Each row was made from one small tree. The marks that hang from a mark follow it in brackets, in the order of their numbers. Every link used is in the known rows. Write each row's tree.
Known rows:
Q925{Q406}: [ 0.07  1.01 -0.74 -0.79 -0.78 -1.13 -0.09  0.12 -0.35  0.16  0.89  0.88
 -0.25  1.01 -0.25  0.96 -0.54 -0.58  0.26]
Q406{Q144}: [-0.63  1.11  0.71  0.13 -1.12 -0.83  1.44  1.38  0.33  0.33 -0.71  1.21
  0.04 -0.29  1.43  1.17  2.15 -1.65  1.19]
Q406{Q331 Q857{Q55}}: [-0.16  0.88  0.68 -0.31 -0.18 -3.36 -0.66  0.79  0.75 -2.20 -0.14  1.07
  1.30  1.14 -0.06 -2.00  4.20 -0.29  2.87]
Q925{Q406{Q331 Q857{Q55} Q969}}: [-0.75  2.56  0.53 -0.72 -2.13 -4.56  0.74  1.01  0.15 -2.87  0.99  2.97
  0.97  2.20  1.93 -0.72  6.06 -2.25  4.86]
Q925{Q406{Q953 Q969}}: [-1.00  0.86  0.50 -0.41 -2.01 -0.97  0.66  1.44 -0.59 -0.89  0.24  0.98
 -0.42  0.59  1.47  1.05  2.51 -2.25  3.31]
Q857{Q55{Q969}}: [ 2.86 -0.43  1.34  1.18  0.08 -3.49  0.13 -1.36  0.66 -1.16  3.05 -1.15
  0.83  0.86 -0.47  0.98  2.23 -0.63 -0.60]
Q55{Q969}: [ 2.15 -0.82  0.97  0.52 -0.38 -1.11  1.30 -0.82  0.32  0.18  2.13 -2.41
 -0.17 -0.40  0.24  1.34  0.16 -0.37 -1.10]
Q706{Q406{Q144 Q331 Q953} Q693}: [-1.52  0.10  1.42  0.13 -0.49 -3.77  0.31  4.06 -2.11 -0.78 -0.62  1.77
  1.16 -2.12  5.61 -2.23  1.38 -2.42  4.51]
Q925{Q406{Q331 Q857 Q969}}: [-1.42  2.22  0.05 -1.28 -2.58 -2.10  1.99  1.58 -0.22 -1.45  0.11  1.81
  0.06  1.21  2.53 -0.35  3.88 -2.00  4.38]
Q857{Q406}: [ 2.11  0.07 -0.46 -0.65 -1.10 -0.51 -0.65  0.73 -1.19  0.36  0.56  1.63
 -0.30 -0.61 -1.10  0.41  0.03  0.37  0.17]
Q406{Q857{Q55} Q925}: [ 0.57  0.62 -0.32 -0.03  0.01 -2.93 -2.28  0.99 -0.59 -1.09 -0.33 -1.34
  0.87  0.96 -0.92  0.10  3.10 -1.06  3.17]
Q406{Q144 Q331 Q953 Q969}: [-2.16  1.04  2.65 -0.16 -3.48 -2.15  3.36  3.06  0.28 -1.82 -1.63  2.48
  0.26 -0.19  4.60 -0.47  6.84 -3.54  5.63]
Q857{Q406{Q969}}: [ 1.62  0.72  0.03 -0.15 -2.56 -0.72  0.69  0.97 -1.51 -0.53  0.86  2.49
 -0.27 -0.48  1.13  0.62  2.37 -1.03  1.87]
Q706{Q406}: [ 0.86 -0.13  0.52  0.64  0.47 -0.70  0.11  0.79 -1.37  0.00  0.18 -0.23
  0.33 -1.50  1.57  0.02 -1.76  1.23  0.06]
Q925{Q406{Q331 Q953 Q969}}: [-1.54  0.87  1.30 -0.99 -3.19 -2.45  1.88  1.73 -0.37 -2.08  0.15  2.34
 -0.02  1.19  3.06 -0.72  4.11 -2.58  4.76]
Q406{Q144 Q331 Q857 Q925}: [-1.33  1.57  0.67 -1.26 -2.63 -2.68  1.37  3.18 -0.38 -0.49 -2.07 -0.08
  0.53  0.16  2.58 -0.24  4.84 -2.88  5.14]
Q857{Q406{Q144 Q331 Q953 Q969}}: [ 0.06  1.01  2.31 -0.80 -4.56 -2.75  2.56  3.81 -0.90 -1.38 -1.04  4.03
  0.14 -0.66  3.45 -0.14  6.87 -3.03  5.89]
Q406{Q144 Q331 Q969}: [-1.74  2.00  2.00  0.11 -3.61 -2.46  4.06  1.89  0.35 -1.57 -0.64  3.45
  0.40  0.39  5.07 -0.47  6.22 -3.35  4.25]
Q925{Q406{Q953}}: [-0.40  0.13 -0.08 -0.95 -0.56 -0.92 -0.80  1.36 -0.33 -0.02 -0.04 -0.05
 -0.31  0.52 -0.73  0.86  0.07 -0.78  1.58]
Q406{Q144 Q925 Q953 Q969}: [-1.53  0.78  1.70  0.16 -3.17 -1.58  1.61  3.26 -0.91 -0.71 -1.87  0.19
 -0.07 -0.33  3.71  1.57  5.83 -4.26  5.91]

Write each row's tree:
[-1.79  1.29  0.65 -1.56 -2.65 -1.91  1.21  2.88 -0.22 -1.68 -0.82  0.87
  0.05  0.71  2.14 -0.50  4.58 -2.26  5.60]
Q925{Q406{Q331 Q857 Q953 Q969}}
[-0.64  0.95 -1.15  0.58 -0.34 -2.25 -1.02  2.74 -3.83 -0.42  0.11 -1.05
  0.57 -1.94  5.08 -0.72  0.52 -2.47  4.75]
Q706{Q406{Q857 Q925 Q969} Q693}
[ 0.66 -0.27  1.42 -1.08 -4.51 -2.76  0.73  2.88 -2.30 -1.88 -0.54  1.72
  0.07  0.00  2.66 -0.97  5.32 -2.55  6.31]
Q857{Q406{Q331 Q925 Q953 Q969}}
[-0.55  0.71  1.11 -0.18 -0.79 -3.52 -1.60  3.60 -0.31 -0.96 -2.15 -1.13
  0.92  0.18 -0.04  1.07  5.99 -2.87  5.66]
Q406{Q144 Q857{Q55} Q925 Q953}
[-0.26  0.69  1.78  0.53 -2.04 -2.29  2.79  1.06 -1.41 -2.04  0.33  2.13
  0.71 -1.02  5.25 -1.38  2.26 -0.46  3.13]
Q706{Q406{Q331 Q969}}
[-1.93  3.40  0.59 -1.24 -3.74 -2.93  3.33  3.09  0.07 -0.93 -0.65  2.98
  0.21  0.80  4.11  0.74  6.07 -3.72  5.49]
Q925{Q406{Q144 Q331 Q857 Q969}}
[-1.33  2.27  0.35 -0.12 -2.88 -1.45  1.85  3.12 -0.86 -0.18 -1.91 -0.34
  0.04 -0.36  3.31  1.94  5.78 -3.84  5.55]
Q406{Q144 Q857 Q925 Q969}
[-0.63  1.09 -0.02  0.99  0.50 -2.60  0.12  2.54 -2.29  0.54  0.50  1.62
  0.84 -2.19  4.53 -0.32 -0.87 -1.75  1.61]
Q706{Q406{Q144} Q693}
[ 0.67  0.99  1.49 -0.29 -3.54 -1.30  1.43  3.54 -1.16 -0.34 -1.04  2.79
 -0.30 -1.27  2.01  1.66  5.27 -2.75  4.52]
Q857{Q406{Q144 Q953 Q969}}
[ 0.59  0.34  1.87 -1.31 -3.30 -2.60  1.11  3.76 -0.74 -0.45 -1.22  2.93
  0.16 -0.74  1.20 -0.44  4.37 -1.73  4.21]
Q857{Q406{Q144 Q331 Q953}}
[ 0.11  1.19  0.35  0.70 -0.44 -0.31  0.95  1.93 -1.50 -0.44 -0.59 -0.52
  0.22 -2.02  2.84  0.53  1.13  0.08  2.63]
Q706{Q406{Q857 Q969}}
[ 1.03  0.79  0.77 -0.89 -3.58 -2.02  1.86  1.11 -1.20 -1.57  0.59  3.88
  0.12  0.13  2.69 -1.16  4.06 -1.41  3.26]
Q857{Q406{Q331 Q969}}
[ 0.47 -0.19  1.09 -0.26 -1.68 -3.00  0.75  1.44 -2.21 -1.19 -0.21 -0.08
  0.88 -0.67  3.57 -1.51  0.50 -0.18  3.11]
Q706{Q406{Q331 Q925}}
[-1.14  2.91  0.44 -0.14 -3.14 -2.09  2.83  1.71 -0.15 -0.30  0.30  3.20
 -0.17  0.84  3.41  2.37  3.96 -3.55  3.25]
Q925{Q406{Q144 Q969}}
[-1.24  1.71  1.82  0.62 -1.24 -2.66  0.41  3.44  0.51 -1.77 -1.62  1.08
  0.79 -0.10  1.61  1.21  7.76 -3.18  5.78]
Q406{Q144 Q857{Q55} Q953 Q969}
[-1.29  0.68  0.20 -2.04 -1.23 -1.78 -0.35  2.68  0.07 -0.81 -1.09 -0.21
  0.18  0.54 -0.11 -0.84  2.08 -0.98  3.94]
Q925{Q406{Q331 Q857 Q953}}
[-1.33  2.14 -0.31  0.95 -0.37 -2.23  0.87  3.73 -2.38  0.14 -0.33  1.30
  0.70 -2.51  5.98  0.12  1.93 -2.97  4.39]
Q706{Q406{Q144 Q857 Q969} Q693}
[ 4.41 -0.42  1.59 -0.38 -3.27 -6.52  0.06  0.12 -1.40 -1.97  3.21  0.46
  1.06  1.15  0.39 -0.22  4.58 -1.57  2.64]
Q857{Q55{Q969} Q406{Q331 Q925}}
[-0.66  1.98  0.50 -0.75 -0.69 -3.64 -1.28  3.39  0.45 -0.65 -0.81  0.83
  0.71  0.87 -0.87  1.76  4.73 -2.18  4.31]
Q925{Q406{Q144 Q857{Q55} Q953}}
[-1.22  1.60  0.01 -1.33 -1.08 -1.22  0.00  3.88  0.06  0.70 -1.83 -0.30
 -0.23 -0.28 -0.14  2.08  2.73 -2.12  3.83]
Q925{Q406{Q144 Q857 Q953}}
[-0.98  0.11  0.80 -1.53 -1.62 -2.33  0.34  1.62 -0.17 -1.15 -0.10  1.21
  0.14  1.21  0.69 -0.92  1.67 -1.18  3.14]
Q925{Q406{Q331 Q953}}
[ 0.36  1.71 -0.91 -0.65  0.32 -3.11 -1.90  0.73  0.13 -0.78  0.88  0.74
  0.73  1.58 -1.71  0.79  1.95 -0.43  1.90]
Q925{Q406{Q857{Q55}}}
